Each row was made from one path, in order. Every step used is in the known rows, and no mark comes twice. Write each row's path.
In the rows, 128 means zero.
Known rows:
nenuk-lumedo-zamitor-sinonum-kagir: [161 118 134  80 119 141 153 162 102 172 107  98 103  95 151 182 154 105
 129 170 118 140 170 156  91 118  70  99 191 130 135  62 178 129 110 114
 102 109 136 148 131 134]
liro-lumedo-nenuk: [136 147 150 122 149 111 140 139 118  82  97 163 101 130 139 124 138 153
 165  87 143  93  99 128 126  68 112 124 147  74 166 124 137  60  62  93
 165 114 113 112  68 132]
sinonum-liro-lumedo: [103 195 166 107 131 108 122 155 123 109 123 206 105 105  97 107 148  80
 195  82 175 124 121 139 152 102 110 125 155  56 139 101 143  73  82 103
 152 138  89 118  82 131]
lumedo-liro: [140 136 120 136 124 106  96 129 132  95 126 116 122  83 123 154 132 149
 119 104 131 108 106 105 123 136 111 103 121 111 143 142 117  86  82 100
 153 137 112 149  62 152]
sinonum-nenuk-lumedo-zamitor: [140 169 177  80 121 139  79  74 105 154 122 146  84 112 154 162 135 140
 154 154 134 152 121 100 124 102 165  75 201 104 155 102 177 127  66 135
 111 118 108 135 111 126]
pepob-lumedo: [156 112 127 116  98 154 147  80  97 107 114 116 124  90 110 115 115 158
  82 147 170 149 130 128  99 145  83 133 168 136 143 116 110 106 134 143
 151 103 164 100 111 148]
zita-sinonum: [102 139 126 100  97 127 129 149 138 139 111 129 110  85 123 143 105 123
  96 177 164 108 154 106 145 155 124  89 142 149 151 112  99  96 103 118
 125 107 102 129 134 158]
lumedo-zamitor-sinonum-nama: [112  59 152  97 117 158  90 140 119 178  80 136 120 104 133 156 123 167
 151 170  97 125 172 125 126 152  74 108 168  87 156  84 143  90 110 118
 101 142 100 126  86 116]
pepob-kezab: [136 173 121 153  92 103 176 156 103 107 120 111 111 120 144 130 140 104
 143 158 169 144 138 127 105 117 104 115 143 100 132 111 109  89  95  95
 106 113 140  90  98 140]
zamitor-sinonum-liro-lumedo: [101 159 146  97 115 126 141 174 111 121 111 178 115  94  93 119 139  76
 177  78 160 136 137 156 142 115  83 120 143  68 150  77 136  62  78 103
 143 126  92 107 104 139]
sugupup-sinonum-liro-lumedo-zita: [101 198 182  80 120 120  56 213 141 102 141 188 134 132 113 157 159 122
 218 113 185 102 150 129 164 115 156  81 138  56 114  45 108 101  58  96
 148 172  83 119 128 126]
liro-lumedo: [117 190 143 118 138 127 111 138 116 100 115 179 116 106 107 105 129 111
 171  97 153 116 101 171 139  95 100 121 135  85 150 124 125  84  91 118
 150 127 107 121  68 142]
zamitor-sinonum: [139 102 111 111  84 146 156 148  95 139 104 100 146  92 112 149 116 138
  89 133 123 153 151 168 116 144  77 103 122 132 149  92 121 101 113 116
 112 104 137 106 133 153]
zita-sinonum-zamitor-lumedo: [146 189 145  84 110 113 187  93 140 120 143 173  88  95 111 142 115 111
  63 155 147  74 113  93 155 136 158  78 142 162 158  89  99 106 112 113
 146 103  96 129 106 168]
sugupup-sinonum-nenuk: [151 190 189  77  86 102  63 127 101 132 145 129 133  96 103 156 124 137
 147 150 114 138 142 129 140 108 165  96 168 138 129  91 143  93  83  76
  84 137  99  81 129 121]
sugupup-sinonum: [112 165 158  93  84 125  83 162 112 123 149 124 155 127 103 147 120 161
 130 166 139 124 129 181 136 139 141  81 131 133 132  95 103 112 106 103
  91 150 110 107 136 126]
nenuk-lumedo-zamitor-sinonum-zita: [105  98  93  80  87 160 159  99 119 163 118 131 121  70 120 158 141 113
  78 159 119 165 131 128  96 112 128 112 184 122 122  96 164 117  92 131
 115 135 110 149 104 121]
nama-lumedo-zamitor: [146 159 136 106 140 141 112  97 137 149 111 149 114 113 146 160 127 182
 142 166 147 157 111 129 113 143 110  92 168  96 167 116 154 140  79  98
  93 116 103 132  98 114]
lumedo-zamitor-sinonum: [128  78 131 104  96 151 114 156 101 156 101  92 135 110 138 167 128 161
 121 144 114 151 156 139 106 145  96  81 128 113 169  81 130 114 100 127
  90 115 122 113 124 131]
zamitor-lumedo-liro: [150 143 134 122 135  95 128 110 141  96 139 128 106  82 107 148 126 149
 103  83 145  81  86 105 122 149 117  80 115 131 154 117 119  96  91  90
 176 118 121 137  61 163]
sugupup-sinonum-nenuk-lumedo: [135 209 163  62  90 136 108  77  91 138 141 151 104  97 107 150 112 112
 122 156 145 153 114 164 140 108 161  87 198 145 130  96 152 110  65 112
 114 114 117 115 151 146]
nenuk-lumedo-liro: [127 157 107 116 125 130 121  92 121 102 127 130  98  81 121 153 122 129
 102 112 149 120  87 131 125 133 116  92 144 117 142 143 129  95  60 126
 171 119 121 169  83 169]
nenuk-lumedo: [125 184 128  99 111 149 158  77  99 130 123 159 101 107 123 126 119 117
 104 148 167 143 103 173 131 121 129 101 177 127 133 128 145 128  91 146
 148 104 139 150 125 163]
nenuk-lumedo-zamitor: [120 152 154  92 122 153 100  93 113 149 120 146  94 128 154 152 133 154
 142 163 150 141 114 131 121 121 147  71 179  99 156 114 154 141  82 150
 117 120 116 159 111 133]
zita-sinonum-nama-lumedo: [121 147 106  91 141 150 153  91 159 165  83 184 101  68 108 144  87 150
 109 198 158 129 134 134 144 181  64 132 193 120 152 115 132  99  85  73
 123 108  84 128 102 141]
zita-sinonum-zamitor-lumedo-liro: [140 159 120 106 125  99 145 103 150  95 141 142  85  71 116 165 119 122
  71 117 135  64  93  69 141 147 138  74 116 145 165 114  91  82  77  99
 171 121  86 150  67 173]
sinonum-zamitor-lumedo-liro: [161 170 130 117 131  95 145  92 138  86 149 148  98  83 114 160 129 132
  87 100 125  77  82  87 132 131 139  87 117 128 157 120 107  91  85  96
 169 130  99 151  48 166]
zita-sinonum-liro-lumedo: [ 76 183 154  93 123 113 124 174 138 123 116 196  92  93  98 115 131  67
 178 105 188 109 138 117 162 121 111 108 155  78 149  89 121  61  70 101
 152 129  71 120 106 141]
zamitor-lumedo-zita-sinonum-nenuk: [154 181 185  65 109 105  89 128 142 139 127 147  96  73 123 177 121 119
 131 146 158  95 167  51 159 127 179  69 170 149 137  56 131 100  71  82
 137 108  94  97 140 150]
nama-lumedo-zita-sinonum: [121 163 111  83 119 145 119 151 167 137 107 145 117  81 132 179 108 146
 108 190 193 113 157 100 153 171 128  79 146 136 140  75  94 120  64  93
 135 110  95 131 155 160]
nenuk-lumedo-zamitor-sinonum-liro: [101 109 151  79  93 137 147 145 103 167 117 142 107 108 125 161 142 106
 141 129 157 164 166 119 128 147 117  82 175  80 145  61 161 107  79 120
 113 121 106 128 154 129]
nama-lumedo-liro: [152 161  86 127 141 116 135  95 146 102 116 133 120  66 111 162 116 158
 102 116 147 134  83 127 115 156  77 114 137 113 156 145 128  96  57  69
 148 117 106 145  69 154]
nama-lumedo-nenuk: [168 142 119 118 144 121 186  93 131 108  93 150 111 116 143 149 122 186
 112 129 151 130 100 124 112 112  95 128 171 102 165 131 154  94  60  61
 138  93 125 115  97 129]

Which path is each row?
[ 97  73 151  94 134 162  86 148 121 165  75 153 111 105 124 144 121 150
 175 148 103 118 155 138 130 138  64 113 164  70 163  82 137  73  97 119
 115 146  91 122  71 118]
liro-lumedo-zamitor-sinonum-nama
[129 199 121  76  99 146 137 116 135 115 130 169  89 101 145 176 124 101
  89 201 154 102 148  82 168 120 184  81 153 127 137  94  85 110  69 141
 137 135  77 167 132 169]
nenuk-lumedo-zita-sinonum-zamitor
[ 87 167 157  67  98 125 129 167 148 146 129 177  93  97 124 167 139  89
 145 157 210 116 181  69 169 157 165  74 177  97 117  55 126 106  63 110
 148 131  87 145 169 150]
nenuk-lumedo-zita-sinonum-liro
[126 191 145  64  98 138 135  69 108 150 118 152  78  71 120 147 105  87
  99 160 160 141 127 118 147 117 152  92 202 154 141 102 150 100  63 123
 136  90 110 126 150 165]
zita-sinonum-nenuk-lumedo
[118 197 174  96 135 117  80 188 141 100 128 198 122 119 123 150 165 113
 214 102 188 105 151 111 159 107 146  95 143  49 114  59 124 103  63 100
 160 158  93 132 104 134]
sinonum-liro-lumedo-zita
[148 100 105 129 113 132 114  92 119  84 117  95 116  73 112 142 117 160
  84 112 151 123 104  96  98 153  81 119 137 128 151 131  99  78  93 121
 176 123 144 127  73 155]
pepob-lumedo-liro
[ 86 149 159  89  95 106 140 165 139 148 124 164 101  87 111 143 132  90
 137 150 185 120 179  74 157 156 138  98 165 106 133  84 130  88  94  96
 126 126  84 129 144 140]
zita-sinonum-liro
[113  98 128 102 111 156 107 165 103 141  96 113 126 107 129 153 124 139
 151 119 120 141 135 157 115 128  82  84 126  94 179  80 126  92  85 130
 107 115 107 109 107 131]
liro-lumedo-zamitor-sinonum
[107 144 138  90 103 135  93 186 153 130 116 130 121  96 139 175 122 140
 122 181 180  91 177  81 157 155 153  68 133 132 131  75  88 115  84 117
 140 127  96 137 149 157]
lumedo-zita-sinonum
[126 161 117  93 113 120 102  84 124 118 122 125  79  53 120 170 110 102
 101 124 143 118 106  85 136 130 134  83 162 142 149 125 131  73  38 109
 164 109  97 148 105 172]
zita-sinonum-nenuk-lumedo-liro
[168 196 123 100 135 139 117 131 150 116 119 160 138 105 134 175 137 173
 137 159 180 136 135 133 137 143 123 100 153 102 121  87 126 145  68  83
 136 126 116 130 123 142]
nama-lumedo-zita
[120 107  88  99  78 141 175 120 119 145 117 129 147  60 101 145 139 108
  64 145 113 158 143 140 102 114 113 139 159 129 110 109 148  99 114 109
 120 137 116 130  95 127]
zamitor-sinonum-zita
[ 81 126 157  84 139 149  68 169 162 146  87 184  98  93 125 147 115 132
 178 179 156  69 172  94 168 147 109 104 169  86 132  76 101  76  82 110
 153 155  71 142  90 139]
liro-lumedo-zita-sinonum-nama
[173 201 157 101 120 109 186  77 122 109 151 183  98 107 111 136 132 124
  80 133 136  90 101 115 144 117 155  92 142 142 152 102 118 121 122 110
 147 116 108 127  81 158]
sinonum-zamitor-lumedo
[159 191 153  71 112 117  89 116 146 142 115 143 104  62 127 186 115 124
 129 169 157 130 164  65 154 132 151  94 180 137 137  75 134  98  49  68
 119 106  87 100 147 144]
nama-lumedo-zita-sinonum-nenuk
[117 166 159  88 122 131  88 203 131 111 120 172 129 113 118 158 157 111
 199  96 177 115 162 126 152 117 123  88 133  56 123  43 119  94  62 103
 156 149  94 121 121 138]
zamitor-sinonum-liro-lumedo-zita
[119  95 115  85  97 171 137 127  94 161 102 102 119 109 138 163 119 145
 107 150 129 158 138 161 108 143 101  71 151 119 168  82 139 122  85 147
 105 102 129 129 141 144]
nenuk-lumedo-zamitor-sinonum
[133 138 146  99 155 150  95  90 147 169  95 170 105 110 145 158 123 190
 162 181 135 142 126 118 121 152  92 109 193  79 162 113 159 126  83  94
 101 134  89 140  75 107]
sinonum-nama-lumedo-zamitor
[164 128 167 110 139  96 180 107 127 102 115 145  99 127 138 138 134 179
 113  98 150  78 101 101 116 104 135  92 153 118 165 100 145  96  93  81
 167  93 140 108  91 138]
zamitor-lumedo-nenuk
[131 174 135  86 108 119  79  92 113 108 142 120 102  75 110 169 116 125
 119 119 130 126  90 123 131 124 144  79 161 132 140 118 134  81  39  98
 147 129 106 141 103 153]
sugupup-sinonum-nenuk-lumedo-liro
[152 170 136  93 149 149 102 121 158 135 103 183 130 104 131 174 130 179
 160 176 166 122 150 123 145 152 108 113 175  79 118  81 130 131  74  80
 139 145 102 139 104 134]
sinonum-nama-lumedo-zita
[113  91 102  93  89 145 143 124 125 159 114 120 137  70 121 160 147 127
  89 157 107 157 144 116  96 114 122 117 166 117 126  99 158 110 105 117
 104 146 106 136  91 111]
lumedo-zamitor-sinonum-zita
[171 100 160  82  88 142  96  99  86 152 105  92 117  76 125 169 122 142
 115 136 111 172 162  90 103 124 108 101 176 132 162  71 153  91  84 111
  96  99 129  71 130 127]
pepob-lumedo-zamitor-sinonum-nenuk
[151 137 168  85 105 128  83 126  95 147 105 119 111  83 124 164 130 120
 162 112 100 154 148 113 122  97 117  97 162 105 167  76 161  77  67  97
  95 112 100  80 110 125]
liro-lumedo-zamitor-sinonum-nenuk
[ 93 165 135  87 120 136  85 189 157 115 110 154 110  96 130 158 123 118
 154 157 186  82 157 102 162 137 140  74 129 113 141  71  80  97  68 119
 154 128  83 130 131 156]
liro-lumedo-zita-sinonum
[127 162 125  86 132 148 124 101 144 154 108 178 130  95  94 145  95 177
 132 192 143 140 117 183 138 171  72 131 190 109 140 104 133 107  85  62
 101 136  90 117 105 121]
sugupup-sinonum-nama-lumedo
[159 205 167  74 115 138  88 106 117 123 131 159 110 105 141 177 143 128
 149 148 165 132 145 107 149 100 178  80 182 110 108  75 148 132  57 119
 152 129 123 138 140 151]
sinonum-nenuk-lumedo-zita
[179 153 161 104 132  99 194  85 125  90 125 162  87 132 143 144 138 161
  94 110 131  75  98  82 127  87 156  98 152 117 168 109 134  90  86  87
 160 105 118 121  80 142]
sinonum-zamitor-lumedo-nenuk
[ 83 163 189  86 126 121  53 177 130 134 132 172 109 140 124 143 150 134
 225 123 153 124 127 125 138 115 140  74 156  54 159  75 137  96  68 111
 103 163  68 120  99  99]
sugupup-sinonum-liro-lumedo-zamitor
[ 95 107 157  85 127 144  74 160 160 158  89 170 108  95 132 162 119 155
 155 199 151  77 188  77 164 162 121  99 172 101 125  78 104  91  98 109
 138 153  81 147 107 139]
lumedo-zita-sinonum-nama
[110  99 160  94  93 125 126 171 111 162 116 132 122 107 124 161 148 120
 153 122 147 158 178  99 128 148 114  90 156  78 146  61 155  98  92 103
  97 133 101 116 140 121]
lumedo-zamitor-sinonum-liro
[120 148 167 112 144  98 147 152 121  94 104 185  91 129 132 122 149 126
 193  73 159  98 115  99 134  74 120 124 163  51 158 107 153  51  53  83
 165 124 100 113  81 122]
sinonum-liro-lumedo-nenuk
[161 129 145 102 107 152  96 129 122  97 121 124 138 112 134 157 139 176
 122 153 185 127 158  99 119 140 128 102 154 114 117  73  98 131 104 135
 162 130 153 115 129 144]
pepob-lumedo-zita
[165  81 137 119 117 132 164  89 105  89  95 111 108 118 142 130 126 188
  97 122 157 123 121  93  93 109 100 134 170 116 160 118 127  79  93 114
 165  96 157  97 100 133]
pepob-lumedo-nenuk
[102  68 141  85 121 174 106 113 112 181  80 141 107 106 132 156 115 155
 142 176 112 132 158 140 126 152  77 100 185  91 153  84 149  97  99 134
 114 130 105 139 100 127]
nenuk-lumedo-zamitor-sinonum-nama
[142 170 166  85  96 107  98 114 119 147 116 133  99  63 119 156 112 104
 117 157 136 128 161  71 148 119 149 102 172 150 146 102 139  81  82  88
 109 106  91  97 129 144]
zita-sinonum-nenuk
[156 142 150  96 128 103 197 102 136  99 118 156  77 119 143 153 124 149
  84 129 141  63 109  65 135 104 158  86 150 136 175  98 117  82  76  89
 163  96 105 122  95 149]
zita-sinonum-zamitor-lumedo-nenuk
[135 189 131  89 100 133 121 141 143 112 132 160 105  99 146 179 131 115
  94 198 143  94 161  62 167 121 180  88 134 127 138  97  78 105  81 124
 128 145  70 154 119 160]
lumedo-zita-sinonum-zamitor
[134 105 117 100 152 132 171  98 154 135  73 162  90 101 138 152 103 183
 120 164 147 106 126  98 129 135  80 131 193  99 170 117 144  71  56  59
 143 101  94 122  93 126]
zita-sinonum-nama-lumedo-nenuk
[138  47 119  99  87 172 126 128  94 146  94  76 132  99 131 156 117 170
  93 152 130 164 157 132  90 160  70  92 144 125 174  73 114 108 108 144
 107 102 147  95 132 133]
pepob-lumedo-zamitor-sinonum
[139 203 149  93  83 125 117 129 106 105 157 153 133 127 115 157 128 136
 106 186 110 121 121 143 152 110 169 101 135 124 138 112  88 103 101 115
  89 163  81 132 109 135]
sugupup-sinonum-zamitor
[119 114 151 105 131 110 162 164 114 101  94 163  98 120 126 134 143 122
 175  69 150 110 125 118 129  85  96 118 152  58 164  85 148  44  52  81
 159 114 105 104  99 126]
zamitor-sinonum-liro-lumedo-nenuk
